What can hang from each mark
k_543: k_372 k_646
k_500: k_371 k_608
k_745: k_371 k_983
k_435: k_608 k_646
k_371: k_608 k_745
k_983: k_745
k_608: k_371 k_435
k_372: k_543 k_646
k_646: k_372 k_543

Every row comes from one small tree of marks. The marks that hang from a mark follow it in brackets, in the order of their numbers. Every link used is in the known rows. Which tree was each row made from?
Known rows
k_372(k_543 k_646): [ -3.5  26.7 -11.3  -3.2  36.5 -16.9   9.9   4.5  23.3  12.7   4.1 -21.8
  -5.7  -7.5 -12.7  -6.3  26.4   9.7  -6.7  -7.3  24.5   4.0]
k_500(k_371): [ 17.2  20.4 -12.2   1.2  32.2  -8.9  12.7  -6.3 -38.5  11.1   6.4 -24.7
  -7.1 -15.0 -14.1  -5.0   6.8   3.4  -9.7   0.6   9.3  15.5]
k_983(k_745(k_371(k_608(k_435(k_646(k_372(k_543))))))): [ 10.9  28.5 -15.3   1.7  25.2 -16.3 -16.6  -8.7 -41.0  11.3  17.0  -3.1
   1.8 -29.3  -5.7 -30.3  50.4   2.7   0.7  -6.3  24.6  -5.7]
k_435(k_608(k_371)): [ 23.3  26.3 -10.2  -1.2  20.6 -18.8   4.7  -7.8 -49.5  19.3   0.0 -30.9
 -10.7 -22.1 -16.5 -12.7  22.8  -0.4 -11.3   1.0   5.8   4.8]
k_543(k_646(k_372)): [ 11.1  22.4 -10.3  -1.9  21.8 -13.0   9.2  -2.8  -8.6  -3.1  10.5 -14.7
  -5.3 -15.8 -15.0  10.3  32.3   6.5   0.4   0.1  36.0  -0.7]
k_983(k_745): [-11.7  21.1 -16.6  -3.0  21.6  -8.5   8.6  -4.5 -36.4   2.6   4.7 -27.8
  -9.1 -21.5 -12.6 -12.6  24.6   3.5   4.1   5.9  27.3  -3.5]
k_371(k_608(k_435(k_646(k_372 k_543))) k_745(k_983)): [ 12.8  25.6   2.5  10.3   4.5   3.9  -1.9   0.1 -61.2  -6.1  13.5   2.9
  -5.9 -33.4 -10.4  -4.8  62.3  11.6   2.1  -6.2  24.2  40.0]
k_983(k_745(k_371(k_608(k_435(k_646(k_372 k_543)))))): [ 11.6  23.3 -13.5   3.1  14.3  -5.6  -8.5 -16.2 -54.0   2.0  19.8   5.2
   1.1 -32.3 -10.8 -20.0  58.4   3.8  10.4  -0.7  33.0  15.1]
k_983(k_745(k_371(k_608(k_435(k_646(k_543)))))): [ 15.2  22.2  -8.4   2.5  14.5  -7.8 -16.1 -11.2 -55.6   5.5   8.3  -6.6
  -8.0 -27.3 -14.7 -32.3  55.2   0.9   8.2  -2.5  26.3  25.3]
k_745(k_371 k_983): [  5.8  25.0 -13.6  15.6  15.5 -14.3  13.5  -6.2 -33.9  -1.1   1.9 -15.0
   6.3 -18.1 -18.0 -25.9  39.8   5.4 -16.3  -4.7   8.8  12.3]
k_371(k_608(k_435) k_745(k_983)): [ 10.4  23.1   7.5  12.4  10.4  -3.9  -8.7   8.2 -63.5  -4.2  10.6 -19.9
 -13.9 -24.3  -4.5 -19.3  40.0   7.3  -7.8  -5.4   2.7  31.3]
k_371(k_608 k_745): [  1.1  17.2  -0.9  -9.3  23.1   2.6 -18.6  10.2 -41.7   0.9  19.6 -24.5
 -14.5 -11.3  -6.0   5.5  22.0   8.7  -2.7   2.5   6.0  15.0]
k_983(k_745(k_371(k_608(k_435)))): [  9.2  20.7  -8.3   4.4  20.3 -13.1 -16.0  -7.9 -57.4   3.6  16.7 -17.4
  -6.5 -23.8  -4.4 -35.3  35.0  -0.8   0.5   0.2  10.7   7.1]
k_435(k_608 k_646(k_372 k_543)): [ -3.0  23.0 -14.7  -1.9  15.1  -4.3   9.7 -16.2 -38.2  11.8   0.5  -4.3
  -5.2 -27.3 -14.8  -3.5  61.6   6.2   0.2   4.3  32.3  22.3]
k_745(k_371(k_608(k_435(k_646))) k_983): [ 32.6  27.3  -1.0  19.0   7.9 -14.5 -11.6  -4.0 -61.4   5.4  -1.4 -10.9
  -5.5 -21.7 -14.5 -42.4  53.2  -0.5 -16.1 -13.1   2.0  34.6]
k_608(k_371): [ 31.0  25.5  -8.5  -3.2  20.6 -13.7  10.2  -2.3 -36.5  12.7   7.0 -28.5
  -7.7 -18.7 -20.6   0.1   7.1   3.4  -7.2  -2.1  12.5  -1.4]
k_608(k_371(k_745(k_983)) k_435(k_646)): [ 41.8  34.6   5.5  10.3   3.0 -12.9   2.8   9.8 -68.5   6.9 -13.6 -24.8
 -10.4 -31.7 -24.1 -23.0  29.9   4.8 -14.9 -14.3   5.8  28.3]
k_371(k_608(k_435(k_646(k_372))) k_745(k_983)): [ 16.4  27.2   3.5  10.1   5.5  -1.5  -9.0   5.8 -65.5  -2.9   9.3  -7.5
  -8.0 -29.2  -7.0 -13.0  52.7   7.8  -7.9  -8.7  11.2  30.1]
k_608(k_371(k_745) k_435(k_646(k_543(k_372)))): [ 48.5  30.4   6.5   7.8  12.1 -14.7  -8.1   9.5 -46.6  10.4  -6.4 -16.2
  -8.4 -30.8 -26.3  -9.2  22.0   7.8  -1.3  -8.5  33.2  14.8]
k_983(k_745(k_371(k_608))): [ -1.2  19.3 -18.1  -2.9  26.5 -10.3 -15.1  -7.0 -43.8   1.5  21.8 -19.7
  -2.6 -15.9  -9.5 -19.5  31.4   0.7   0.9   3.1  14.1  -3.8]
k_745(k_371(k_608(k_435)) k_983): [ 23.3  24.1  -2.0  20.4  12.5 -14.9  -5.4  -6.3 -57.3   1.0  11.4 -11.3
  -2.7 -22.6  -7.8 -36.9  46.1   1.8 -13.9  -8.2  -0.6  25.7]
k_500(k_608(k_435(k_646))): [ 40.8  25.4   0.4  14.0  23.1  -4.5   0.0  -5.7 -56.4  19.1  -8.8 -28.2
 -14.9 -22.6 -13.5 -25.0  28.4  -1.1 -12.4  -3.6  15.7  38.4]
k_371(k_608(k_435(k_646(k_372 k_543))) k_745): [ 13.8  21.2   3.8  -4.2  11.7   7.6 -12.2   0.9 -51.5   1.6  18.3   0.1
 -10.5 -28.6  -7.2   4.5  49.6  11.6   7.3  -1.8  25.6  33.2]
k_983(k_745(k_371(k_608(k_435(k_646(k_372)))))): [ 15.9  24.8 -12.3   2.2  15.8 -11.4 -15.9 -10.9 -59.4   4.6  15.5  -4.7
  -1.0 -28.6  -7.9 -27.9  47.1  -0.4   0.2  -2.5  20.1   5.0]

Which tree is each row?
[ -1.6  21.8  -2.5   4.8  15.9  -1.3  -8.1   9.6 -50.5  -6.6  15.3 -22.1
 -10.0 -16.2 -10.3  -4.8  34.7   8.8  -8.0  -2.9   5.5  21.2] -> k_371(k_608 k_745(k_983))
[ 15.8  29.2  -4.7   3.5  19.5 -11.5   8.6  -4.2 -25.7  17.1  -0.6  -7.8
  -5.4 -27.9  -8.3 -16.3  42.4   8.0  -5.1  -7.2  27.8   6.2] -> k_608(k_435(k_646(k_372(k_543))))
[ 27.5  34.2  -6.6  16.4  10.3 -21.8  -2.4   4.2 -57.7   6.7 -12.9 -18.0
  -3.8 -31.9 -30.5 -16.2  46.6   5.3 -11.3  -7.7  27.7  17.3] -> k_435(k_608(k_371(k_745(k_983))) k_646(k_543(k_372)))
[ 20.0  23.9  -7.6   2.7  16.2 -12.8 -22.3  -5.1 -61.1   8.5   4.0 -16.6
  -9.6 -23.0 -10.6 -39.3  42.7  -3.0  -1.5  -4.6  13.6  16.3] -> k_983(k_745(k_371(k_608(k_435(k_646)))))
[ 22.1  21.9  10.1  -4.1  12.5   0.3 -25.5  11.8 -60.5   7.5   2.6 -21.4
 -21.3 -18.7  -7.3 -14.9  34.1   5.0  -4.8  -5.6   5.3  36.3] -> k_371(k_608(k_435(k_646)) k_745)
[ 13.0  19.0   8.5  -2.3  17.8   0.2 -19.8   9.0 -56.0   3.6  15.2 -22.2
 -18.1 -19.3  -0.7  -9.7  26.6   7.4  -2.9  -0.5   3.4  25.9] -> k_371(k_608(k_435) k_745)
[ 20.3  26.4   8.6  10.1   5.5  -3.5 -15.2  10.4 -69.3   1.1  -2.5 -18.7
 -17.0 -23.4 -10.8 -23.8  47.1   5.1 -10.3 -10.5   4.9  41.8] -> k_371(k_608(k_435(k_646)) k_745(k_983))
[ 41.1  31.3  -5.9  24.1  27.5  -2.3   8.8  -4.2 -78.6   6.6   2.5 -16.1
   0.6 -33.7 -13.3 -17.1  29.8   3.8 -20.4  -7.5   8.8  42.9] -> k_500(k_371(k_745(k_983)) k_608(k_435(k_646(k_372))))
[  4.8  22.1 -12.7  -2.9  15.0   1.4  16.2 -10.3 -24.3   5.7   7.3  -1.3
  -1.6 -23.3 -19.0  10.0  44.8  10.4   4.4   1.4  38.9  17.0] -> k_435(k_646(k_372 k_543))
[ 38.1  28.7   5.8  -3.6   8.8  -3.8  -0.3   4.6 -52.8  11.5  -5.5 -16.6
 -13.0 -31.1 -24.2  -6.6  28.7   8.7   0.1  -7.2  20.0  31.9] -> k_608(k_371(k_745) k_435(k_646(k_543)))
[ 36.0  27.0  -0.5  30.5   9.9 -19.7 -11.4  -5.3 -49.5   1.2   2.2   0.3
   0.8 -26.3 -20.4 -37.3  58.2   2.6  -7.4 -12.8  27.5  27.7] -> k_745(k_371(k_608(k_435(k_646(k_543(k_372))))) k_983)
[ 15.4  33.9 -12.7  -9.1  24.8 -15.0  -6.9   3.1 -38.9  21.5   1.1 -18.4
  -2.9 -28.4 -15.7  -2.9  35.8   7.9 -12.1  -4.9  14.1  -4.2] -> k_435(k_608(k_371(k_745)) k_646(k_372(k_543)))
[ 29.8  21.7   4.8   2.1  12.9  -6.1 -16.1   0.5 -53.6  13.4   0.3 -20.3
 -21.0 -17.9  -9.3 -20.4  35.8   0.3  -5.0  -6.2  10.6  32.9] -> k_371(k_608(k_435(k_646)))
[ 28.7  24.9   2.7  16.2  12.9 -14.4   2.0  -2.1 -34.8   9.9 -10.0 -10.1
 -10.0 -26.2 -19.2 -20.4  38.7   5.5   1.2  -4.8  42.5  21.2] -> k_608(k_435(k_646(k_543(k_372))))
[ 20.7  26.4  -2.5   1.9  21.8  -9.2  -9.5  -3.3 -33.5  16.7  13.6  -6.5
 -10.3 -24.0  -3.5 -11.6  43.9   5.8  -1.9  -8.3  22.3   9.6] -> k_371(k_608(k_435(k_646(k_372(k_543)))))
[ 37.1  33.0   4.3  11.1   1.6  -7.2  10.1   4.4 -61.4   4.3  -9.5 -14.4
  -8.7 -35.9 -28.0 -15.5  41.1   8.9  -5.2 -12.1  19.5  37.2] -> k_608(k_371(k_745(k_983)) k_435(k_646(k_543)))
[ 45.5  34.9   5.0  21.9   4.8 -18.3   2.4   8.2 -56.0   3.3  -9.9 -13.5
  -4.1 -35.8 -29.3 -19.0  34.9   8.1  -6.9 -13.4  32.0  21.0] -> k_608(k_371(k_745(k_983)) k_435(k_646(k_543(k_372))))
[ 13.9  30.6  -7.7   6.7  13.1 -16.0   3.7   2.8 -63.8   6.5  -3.0 -30.2
  -6.5 -27.8 -17.9 -15.9  34.2   4.6 -17.1  -2.8  -0.7  13.7] -> k_435(k_608(k_371(k_745(k_983))))
[ 17.3  32.5  -7.4   5.3   7.4 -10.3   4.6  -0.1 -62.3   8.3 -11.0 -19.1
  -7.8 -31.3 -28.7 -12.9  52.4   6.1  -9.6  -6.2  14.9  33.4] -> k_435(k_608(k_371(k_745(k_983))) k_646(k_543))
[ 55.3  25.8  -3.6  16.3  35.2  -6.6   3.0  -9.1 -67.1  22.9  -5.7 -28.7
 -12.2 -23.1 -15.2 -25.4  13.4  -3.9 -16.7  -5.5   8.1  45.2] -> k_500(k_371 k_608(k_435(k_646)))
[ 20.5  29.9  -5.5   4.6  13.0 -10.4   9.5   8.3 -49.7   0.5   3.9 -27.1
  -3.3 -24.2 -22.5  -3.3  17.3   8.5 -12.7  -6.3   6.6   8.4] -> k_608(k_371(k_745(k_983)))
[ 34.9  27.2  -1.8  25.9  32.2  -5.1   9.3  -2.0 -75.2   5.9   3.8 -29.0
  -5.8 -29.1 -10.4 -24.5  17.8   3.6 -19.7  -4.5  -0.3  45.1] -> k_500(k_371(k_745(k_983)) k_608(k_435))
[ 15.5  33.1 -12.0   4.7   7.4  -8.3  11.4  -5.2 -60.6   5.2  -0.2  -7.5
   1.0 -36.7 -24.6  -1.0  57.8   8.8  -7.7  -4.5  22.3  21.8] -> k_435(k_608(k_371(k_745(k_983))) k_646(k_372 k_543))
[ 26.1  22.7   0.0   1.9  13.0  -4.1  -8.3  -4.9 -53.0   9.6  12.4  -8.1
 -12.1 -23.2  -5.2  -9.8  39.0   3.0  -2.0  -4.4  16.7  20.9] -> k_371(k_608(k_435(k_646(k_372))))
